Known rows, with every way that one mark hangs from another
J981{J25{J59} J142}: [ 0.05  0.15  0.10  0.03  0.09 -0.67 -0.13  0.21 -0.05  0.01 -0.04  0.09
 -0.05  0.21 -0.07]
J25{J59 J981{J142}}: [ 0.16  0.28 -0.04  0.16 -0.22 -0.37 -0.12  0.06  0.08 -0.11 -0.16  0.05
  0.00 -0.02 -0.12]
J25{J59{J42}}: [ 0.08  0.10 -0.08  0.05 -0.18 -0.18 -0.12  0.06  0.14  0.11 -0.04  0.02
 -0.18 -0.08  0.16]
J142{J981{J25{J59{J42 J856{J753 J770}}}}}: [ 0.49  0.61 -0.31  0.40  0.13 -0.71 -0.03  0.18  0.27  0.39  0.20 -0.22
 -0.46 -0.09 -0.03]
J142{J981{J25{J59{J856}}}}: [ 0.25  0.28 -0.26  0.05  0.19 -0.50 -0.10  0.10  0.18  0.22  0.25 -0.07
 -0.31  0.01  0.02]
J856{J59 J753 J770}: [ 0.18  0.37 -0.09  0.40  0.08 -0.46  0.14 -0.14 -0.01  0.06  0.02  0.09
 -0.26  0.23 -0.30]
J25{J59{J42 J856{J753 J770}} J981{J142}}: [ 0.43  0.86 -0.17  0.48 -0.36 -0.53 -0.12  0.20  0.12  0.07  0.00 -0.18
 -0.23 -0.31 -0.09]
J753{J856{J59}}: [ 0.02  0.34 -0.12  0.14 -0.04 -0.17 -0.07 -0.23 -0.10 -0.05  0.11  0.12
 -0.26  0.09 -0.05]
J981{J25{J59{J856{J753 J770}}} J142}: [ 0.25  0.62  0.00  0.33  0.10 -0.89 -0.05  0.30 -0.05  0.00  0.12 -0.02
 -0.31  0.04 -0.21]
J25{J59 J981}: [ 0.14  0.09 -0.12  0.15 -0.13 -0.26 -0.08 -0.01  0.15  0.02 -0.11  0.09
 -0.25 -0.04 -0.07]
J753{J856{J59{J42} J770}}: [ 0.11  0.70 -0.25  0.25 -0.15 -0.21 -0.05 -0.15 -0.04  0.03  0.08 -0.03
 -0.28  0.04  0.00]
J25{J981}: [ 0.13  0.06 -0.07  0.10 -0.10  0.01 -0.04  0.00  0.04  0.10 -0.06 -0.03
 -0.05 -0.10 -0.12]
J25{J59{J42 J856} J981{J142}}: [ 0.26  0.60 -0.14  0.11 -0.48 -0.30 -0.26  0.21  0.11  0.02  0.07 -0.12
 -0.08 -0.35  0.11]
J59{J42 J856{J753 J770}}: [ 0.27  0.58 -0.12  0.30 -0.14 -0.17  0.01  0.14  0.04  0.19  0.17 -0.22
 -0.21 -0.31  0.04]
J753{J856}: [ 0.01  0.22 -0.06  0.06 -0.03  0.02 -0.08 -0.08 -0.07 -0.03  0.02  0.00
 -0.19 -0.10  0.08]
J59{J856{J753}}: [ 0.18  0.22 -0.02  0.16 -0.04 -0.13 -0.02  0.07 -0.04  0.12  0.21 -0.07
 -0.18 -0.24  0.02]
J42{J59{J856}}: [-0.04  0.35 -0.18  0.00 -0.18 -0.06 -0.11 -0.14  0.01 -0.07  0.23  0.01
 -0.08 -0.15  0.03]

Rows
[ 0.28  0.48  0.05  0.19 -0.13 -0.74 -0.21  0.34 -0.05  0.22  0.17 -0.08
 -0.22 -0.15  0.08] | J981{J25{J59{J42 J856{J753}}} J142}
[ 0.13  0.60 -0.20  0.09 -0.17 -0.03 -0.05  0.13  0.07  0.04  0.19 -0.22
 -0.09 -0.26  0.06] | J59{J42 J856{J770}}
[ 0.23  0.44 -0.13  0.42 -0.07 -0.39  0.08 -0.08  0.04  0.19  0.05 -0.02
 -0.23  0.10 -0.14] | J856{J59{J42} J753 J770}
[ 0.30  0.87 -0.23  0.28 -0.40 -0.38 -0.15  0.20  0.15 -0.06 -0.01 -0.18
 -0.11 -0.28 -0.03] | J25{J59{J42 J856{J770}} J981{J142}}
[ 0.06  0.59 -0.22  0.26  0.02 -0.27  0.01 -0.22 -0.08 -0.13  0.06  0.08
 -0.32  0.16 -0.16] | J753{J856{J59 J770}}
[ 0.06  0.37  0.02 -0.03  0.01 -0.67 -0.18  0.28 -0.06 -0.06  0.18  0.01
 -0.12  0.00  0.00] | J981{J25{J59{J856}} J142}
[ 0.08  0.43 -0.15  0.10 -0.19 -0.12 -0.15 -0.17 -0.08  0.08  0.14  0.02
 -0.22 -0.06  0.14] | J753{J856{J59{J42}}}
[ 0.21  0.39 -0.05  0.16 -0.37 -0.32 -0.21  0.13  0.11  0.04 -0.16 -0.04
  0.00 -0.15  0.04] | J25{J59{J42} J981{J142}}
[ 0.09  0.57 -0.23  0.35 -0.06 -0.30  0.02 -0.11  0.02 -0.02  0.15 -0.03
 -0.26 -0.11 -0.14] | J42{J59{J856{J753 J770}}}
[-0.05  0.60 -0.30  0.12 -0.10 -0.15 -0.04 -0.13  0.06 -0.15  0.16 -0.04
 -0.10 -0.07 -0.08] | J42{J59{J856{J770}}}
[ 0.22  0.36  0.08  0.20  0.06 -0.81 -0.14  0.30 -0.10  0.08  0.16  0.02
 -0.24 -0.05 -0.05] | J981{J25{J59{J856{J753}}} J142}
[ 0.32  0.35 -0.27  0.05  0.01 -0.46 -0.16  0.16  0.25  0.34  0.26 -0.17
 -0.28 -0.14  0.16] | J142{J981{J25{J59{J42 J856}}}}
[ 0.15  0.55 -0.19  0.11 -0.02 -0.56 -0.12  0.26  0.08  0.14  0.21 -0.11
 -0.40 -0.10  0.05] | J981{J25{J59{J42 J856{J770}}}}
